What can hang from each mark
diduv: pibi
faka: gopi
nema: fupevaf
pibi: diduv gopi
mavak: fupevaf
kifuvu: fupevaf gopi
memu: kifuvu
fupevaf: mavak nema pofulod
gopi: faka kifuvu pibi
pofulod: fupevaf

Each row was made from one small tree. The marks that hang from a mark follow it in brackets, in alphabetical order. Every link used is in the known rows. Write each row's tree.
Known rows
diduv[pibi[gopi[faka kifuvu[fupevaf[nema]]]]]: [ 1.061  1.274 -1.723 -1.368  0.143  0.403  1.448  1.221  1.145  1.400
  1.063  0.731 -1.582  0.082 -3.704  0.424  2.360  1.172  0.217  4.605
  2.503  0.722 -0.270 -7.729]
kifuvu[fupevaf[pofulod] gopi[faka pibi[diduv]]]: [ 1.042  1.094 -0.184 -0.448  2.203  0.868  0.687 -0.693  0.037  4.176
  2.060  1.642 -0.014  1.406 -3.560  0.899  1.283  0.353 -1.291  4.769
  0.071  0.176  1.824  0.846]
faka[gopi[kifuvu[fupevaf] pibi[diduv]]]: [ 1.028  0.172 -0.285 -1.155  0.930  0.379  0.846  0.979  0.515  2.928
  0.041  2.065  1.072 -1.598  0.017  0.245  1.678 -0.026 -2.041  3.877
 -0.313 -0.696  0.199 -1.588]
faka[gopi[kifuvu[fupevaf[mavak nema]]]]: [ 1.348  1.278 -2.124 -1.626 -0.307  0.809  0.133  1.600  0.274  6.018
 -1.292  4.026  0.663 -0.787 -0.400  0.128  2.473  0.862 -0.588  3.431
  3.871  1.079 -0.531 -4.944]
memu[kifuvu[fupevaf[mavak nema pofulod] gopi]]: [ 0.699  1.885 -1.759 -0.092  0.764  1.910  0.737 -1.405 -1.329  6.990
 -0.773  4.427  0.241  2.554 -1.800  1.194  1.219 -1.180 -0.228  5.016
  2.966  2.245  0.277  0.281]
memu[kifuvu[fupevaf[nema pofulod] gopi[pibi]]]: [ 0.933  1.218 -1.154  0.270  2.147  1.782  1.806 -1.978 -1.266  4.639
 -0.137  2.616  0.552  1.236 -1.076  0.961  1.222 -1.112 -0.732  5.202
  0.068  1.805  0.505  2.527]
mavak[fupevaf]: [-0.267  0.183  0.302 -0.632 -0.127  0.363  0.735 -0.435  0.476  1.868
 -0.232  0.009  0.372  0.470  0.112 -0.154  1.608 -0.032 -0.388  0.345
 -0.040  0.348  0.722  1.081]
faka[gopi]: [ 0.032 -0.007 -0.122  0.024 -0.239 -0.096 -0.085  0.596  0.364  0.766
 -0.786  0.221  0.741 -0.181  1.677 -0.234  0.797  0.237 -0.389  1.846
 -0.060 -0.031 -0.114 -0.020]
fupevaf[mavak pofulod]: [ 0.172  0.840 -0.188 -1.302  0.739  0.783 -0.645  1.519 -1.026  3.477
 -0.612  2.491  0.751  0.414  0.109  1.225 -0.500  0.490  0.456  2.135
  2.876  0.909  0.485  0.473]
nema[fupevaf[mavak pofulod]]: [-0.127  1.801  0.159 -1.077  1.091  1.186 -0.238  1.376  0.012  5.121
 -1.993  3.241  0.980  1.271 -0.897  1.948 -0.644  0.497  0.252  2.674
  4.309  0.753  0.850 -1.875]
diduv[pibi[gopi[faka kifuvu[fupevaf]]]]: [ 0.650  0.679 -0.893 -0.728  0.288  0.115  0.981  0.543  1.314 -0.479
  1.764  0.438 -1.393  0.409 -3.178  0.683  1.675  1.437  0.277  3.864
  2.335  0.181 -0.124 -7.524]
pibi[gopi]: [-0.404  0.111 -0.466  0.248 -0.876 -0.106  0.510 -0.536  0.316  0.493
 -0.288 -0.628 -0.328  0.466 -0.759  0.511 -0.010  0.497 -0.116  1.160
  0.080  0.585 -0.295 -2.191]
gopi[kifuvu[fupevaf[nema pofulod]] pibi]: [ 1.731  1.599 -0.969 -1.777  2.131  1.501  0.800  1.190 -0.891  3.889
  0.393  2.508  0.555 -1.572 -1.380  0.647  1.387  0.466 -0.255  3.784
  2.033  1.611  0.379 -1.339]
pibi[diduv gopi[faka kifuvu[fupevaf[pofulod]]]]: [ 0.731  2.362 -0.435 -1.267  0.831  0.828  0.100  0.696  0.060  2.685
  2.059  1.082 -0.389  0.147 -4.671  0.760  1.852  1.095 -0.523  5.098
  2.332  1.537  1.073 -4.287]
fupevaf[mavak nema pofulod]: [ 0.604  1.373 -1.059 -1.944  0.628  1.053 -0.179  2.037 -1.116  5.281
 -1.106  2.787  0.613  0.109 -0.613  0.973  0.184  0.257  0.403  3.028
  2.859  1.519  0.281  0.008]
pofulod[fupevaf]: [-0.071  1.420  0.369 -0.077  0.450 -0.213 -0.240 -1.258  0.573  1.116
 -1.517  0.907  0.323 -0.240  0.306  0.672  0.277 -1.062 -0.079  0.260
 -0.165  0.510  0.865 -1.405]
faka[gopi[kifuvu]]: [ 0.579  0.259 -0.157 -0.351 -0.325 -0.027 -0.813  1.669  0.444 -1.039
 -0.299  0.254  0.760 -1.449  0.028 -0.035  1.038  0.532 -0.439  1.676
  1.219 -0.176 -0.707 -1.594]
memu[kifuvu[fupevaf[mavak nema pofulod]]]: [ 0.552  2.187 -1.781 -1.058  1.551  1.850  1.063 -0.757 -1.695  7.098
 -0.961  4.520  0.911  0.798  0.050  1.030  1.225 -0.533  0.220  4.716
  2.859  2.736  0.532  0.084]
memu[kifuvu]: [-0.364  0.067 -0.175  0.643  0.681  0.270  0.649 -1.332 -0.672 -1.004
 -0.018  0.279  0.645 -0.211  0.416  0.313 -0.050 -0.752 -0.049  0.951
 -0.662  0.607 -0.203  2.176]
pibi[diduv]: [-0.119 -0.050  0.481 -0.617 -0.155 -0.018  0.114  0.685  0.049  1.195
 -0.092  0.178  0.013  0.154 -0.954 -0.148 -0.060 -1.204 -0.980  1.056
 -1.277 -0.710  0.244  0.889]
nema[fupevaf[mavak]]: [-0.276  0.912 -0.237 -0.564  0.349  0.463  0.198  0.741  0.885  4.238
 -2.133  2.746  0.687  1.021 -0.653  1.515 -0.491  0.537 -0.234  0.651
  3.395 -0.097  0.280 -3.128]
mavak[fupevaf[nema pofulod]]: [ 0.323  1.567 -0.021 -1.856  0.530  1.354  0.794  0.850 -0.577  4.867
 -0.682  0.837  0.547  0.483 -0.359  0.070  2.151 -0.441  0.030  3.290
  0.753  1.735  1.130  2.124]
memu[kifuvu[gopi[pibi]]]: [ 0.024 -0.701 -0.426  1.208  1.039  0.209  0.985 -1.973 -0.342 -0.956
  0.099  0.278  0.833  0.184 -0.752  1.319 -0.432 -0.756 -1.007  1.360
 -1.558 -0.211 -0.394  3.591]
diduv[pibi[gopi[faka kifuvu]]]: [ 0.319 -0.018 -0.424 -0.985  0.058 -0.424  0.298  1.992  1.225 -3.262
  1.439 -1.024 -0.981 -0.504 -3.411  0.981  0.559  1.395  0.350  2.890
  1.742 -0.422 -0.584 -5.370]

Write each row's tree
[ 0.988  0.028 -0.095 -1.580  1.807 -0.383  0.054  2.131  0.531 -1.172
  1.856 -0.209  0.799 -2.741 -3.544  0.848  0.627  1.236 -1.293  1.154
 -0.509 -0.803  0.427  0.087] | gopi[faka kifuvu pibi[diduv]]
[ 0.882  0.266 -1.322 -0.724  1.242  0.138  0.896 -0.517  0.721  5.716
  1.076  3.007  0.066  1.177 -3.599  1.381  1.143  1.133 -1.773  2.623
  1.062 -0.509  1.155 -1.488] | kifuvu[fupevaf[mavak] gopi[faka pibi[diduv]]]
[ 1.147  1.093  0.361 -1.683  2.023  1.223  0.482  1.052 -0.686  3.161
  0.963  2.410  0.702 -1.167 -1.739  0.761  0.697 -0.464 -1.189  4.068
  0.558  0.250  0.868 -0.084] | gopi[kifuvu[fupevaf[pofulod]] pibi[diduv]]
[ 0.429 -0.163 -0.111 -1.212  1.788 -0.418  0.753  0.872  0.374  0.647
  1.124 -0.333  0.712 -1.427 -2.056  0.681  0.309  1.053 -1.208  1.377
 -1.792 -0.715  1.053  1.379] | gopi[faka pibi[diduv]]
[ 0.515  0.816 -0.902 -0.304 -0.187 -0.407 -0.319  0.805  0.772 -2.027
  1.705 -1.162 -0.371 -1.191 -3.959  0.924  1.048  2.438  0.089  1.055
  1.846  0.858 -0.246 -4.449] | pibi[gopi[faka kifuvu]]
[ 0.457  1.916 -1.157 -1.505  0.036  0.124  0.006  0.184  0.298  5.480
 -2.929  3.204  0.708 -0.451 -0.275  1.217  0.620 -0.781 -0.174  1.220
  1.693  1.137  0.623 -2.656] | pofulod[fupevaf[mavak nema]]
[ 1.296  0.759 -0.571 -1.314  1.974  0.169  0.758  0.505  0.587  1.457
  2.057  1.242  0.336 -1.814 -3.413  0.473  1.652  1.249 -1.376  2.100
  0.338 -0.255  0.890 -2.171] | gopi[faka kifuvu[fupevaf] pibi[diduv]]
[ 0.570 -0.351 -0.187 -0.162  1.072 -0.395  0.356  0.140  0.817  0.633
  1.487 -0.391  0.097  0.227 -3.550  0.959  0.354  0.391 -1.679  1.877
 -1.694 -1.160  0.735  1.607] | kifuvu[gopi[faka pibi[diduv]]]
[ 0.684 -0.437  0.348 -1.369  0.947 -0.062  0.192  1.825  0.085 -0.502
  0.544  0.349  0.849 -2.397 -1.864  0.700 -0.219 -0.292 -1.562  1.054
 -1.044 -1.136 -0.246  0.707] | gopi[kifuvu pibi[diduv]]
[-0.183  0.488 -0.421 -0.495 -0.188 -0.462  0.547  0.302  0.799  0.973
  1.184 -1.041 -0.356  0.241 -3.326  0.507  0.677  0.938 -0.835  2.583
 -0.687  0.166  0.599 -2.140] | pibi[diduv gopi[faka]]
[ 0.837  0.366 -1.668  0.878  1.318  1.032  2.197 -2.814 -0.415  3.637
 -0.206  2.019  0.278  0.842 -1.190  0.593  1.373 -0.933 -1.201  3.094
 -0.846  0.945 -0.068  1.248] | memu[kifuvu[fupevaf[nema] gopi[pibi]]]
[ 1.320  0.789 -1.514 -0.656  1.157  0.402  1.550 -0.546  0.757  5.166
  0.978  1.302 -0.571  0.940 -3.924  0.333  2.158  0.175 -1.839  3.647
 -0.915 -0.022  1.033 -0.913] | kifuvu[fupevaf[nema] gopi[faka pibi[diduv]]]
[ 0.985  0.247 -1.105  0.693  1.499  0.164  1.006 -1.914  0.871  1.993
  1.801  0.821 -0.334  0.964 -2.543  0.763  1.451  1.701 -0.790  1.373
  0.440 -0.014  0.992 -1.450] | kifuvu[fupevaf gopi[faka pibi]]
[ 0.300 -0.912  0.272  0.052  0.275 -0.054  0.520 -0.044  0.391  1.163
  0.049  0.284  0.114  0.603 -2.034  0.882 -0.452 -1.208 -1.964  1.752
 -2.328 -1.560  0.072  2.345] | kifuvu[gopi[pibi[diduv]]]
[ 1.127  1.065  0.197 -1.701  1.808  1.105  0.359  1.763 -0.340  3.907
  0.246  2.639  1.472 -1.331 -0.034  0.576  1.491 -0.095 -1.575  6.012
  0.554  0.211  0.765 -0.304] | faka[gopi[kifuvu[fupevaf[pofulod]] pibi[diduv]]]
[ 0.819  0.266 -0.696  0.045  1.301  0.121  1.154 -1.295  0.908  3.295
  1.687  1.015 -0.407  1.189 -3.538  0.553  1.410  0.474 -1.756  2.637
 -0.842 -0.659  1.242 -0.561] | kifuvu[fupevaf gopi[faka pibi[diduv]]]
[ 0.220 -0.273 -0.364  0.471  1.795 -0.125  1.024 -1.110  0.126 -0.326
  1.424 -0.147  0.769  0.155 -3.364  1.243  0.387 -0.434 -1.744  2.614
 -2.300 -0.529  0.500  3.730] | memu[kifuvu[gopi[faka pibi[diduv]]]]
[ 1.417  0.661 -1.138 -0.787  2.099  0.185  0.615 -0.123  0.587  0.316
  2.181  1.067  0.353 -2.004 -2.446  0.640  1.671  2.554 -0.401  0.776
  1.610  0.539  0.653 -3.046] | gopi[faka kifuvu[fupevaf] pibi]
[ 0.581 -0.246 -0.174  0.281  0.595  0.431  1.211 -1.337  0.440  3.934
  0.382  1.667 -0.313  1.425 -1.859  0.433  0.663 -1.125 -2.038  2.526
 -1.413 -0.985  0.532  0.242] | kifuvu[fupevaf gopi[pibi[diduv]]]
[ 1.152  1.136 -1.405 -0.666  2.236  0.943  0.256 -0.553 -0.117  5.447
  1.194  3.304  0.395  1.358 -2.664  1.879  0.974  2.242 -0.315  3.684
  3.360  0.981  1.446 -1.134] | kifuvu[fupevaf[mavak pofulod] gopi[faka pibi]]
[ 0.329  0.301 -0.431 -0.458 -0.470  0.423  1.092  0.384  0.878  0.169
  0.480  1.069 -1.397  0.628 -1.421  0.661  0.861 -0.217 -0.016  3.644
  1.800 -0.192 -0.718 -6.692] | diduv[pibi[gopi[kifuvu[fupevaf]]]]
[ 1.487  2.227 -1.647 -2.073  0.587  1.557 -0.271  2.437 -0.551  6.968
 -0.960  4.526  0.932 -0.487 -0.410  0.556  2.260  0.731 -0.147  5.687
  4.894  1.979  0.095 -3.662] | faka[gopi[kifuvu[fupevaf[mavak nema pofulod]]]]
[ 0.381  0.814 -0.418 -0.961 -0.232 -0.401 -0.158  1.326  0.837 -1.071
  1.638 -0.921 -0.337 -1.016 -5.013  0.753  1.069  1.211 -0.903  2.015
  0.773  0.088  0.007 -3.523] | pibi[diduv gopi[faka kifuvu]]
[ 1.461  0.718 -1.085 -1.780  0.777  0.646  1.311  1.723  0.433  4.808
 -0.763  2.341  0.967 -1.925 -0.513 -0.076  2.431 -0.316 -2.132  4.681
 -0.398 -0.041  0.027 -1.763] | faka[gopi[kifuvu[fupevaf[nema]] pibi[diduv]]]
[ 1.272  1.968 -2.153 -0.781 -0.052  0.394  0.826  0.073  0.790  2.382
  1.289  0.692 -0.894 -0.528 -4.264  0.250  2.817  2.124 -0.107  2.777
  2.742  1.965  0.150 -6.698] | pibi[gopi[faka kifuvu[fupevaf[nema]]]]
[ 1.092  2.311 -1.217 -1.031 -0.020  1.438  0.589  0.437 -0.545  4.123
  0.248  1.765 -0.502  0.131 -2.616  0.579  1.830  0.378  0.111  4.745
  3.014  2.517  0.007 -4.731] | pibi[gopi[kifuvu[fupevaf[nema pofulod]]]]
[ 1.542  0.798 -1.596 -1.239  0.946  0.677  1.109  1.052  0.328  3.553
 -0.653  2.113  0.948 -2.076  0.206  0.080  2.388  0.851 -1.138  3.655
  0.905  0.614 -0.275 -2.725] | faka[gopi[kifuvu[fupevaf[nema]] pibi]]
[ 0.997  2.432 -1.525  0.435  1.679  1.558  0.846 -2.001 -0.722  3.722
  1.228  1.834 -0.233  2.191 -3.290  0.466  2.446 -0.022  0.073  5.099
  1.645  2.560  1.069  0.468] | memu[kifuvu[fupevaf[nema pofulod] gopi[faka]]]
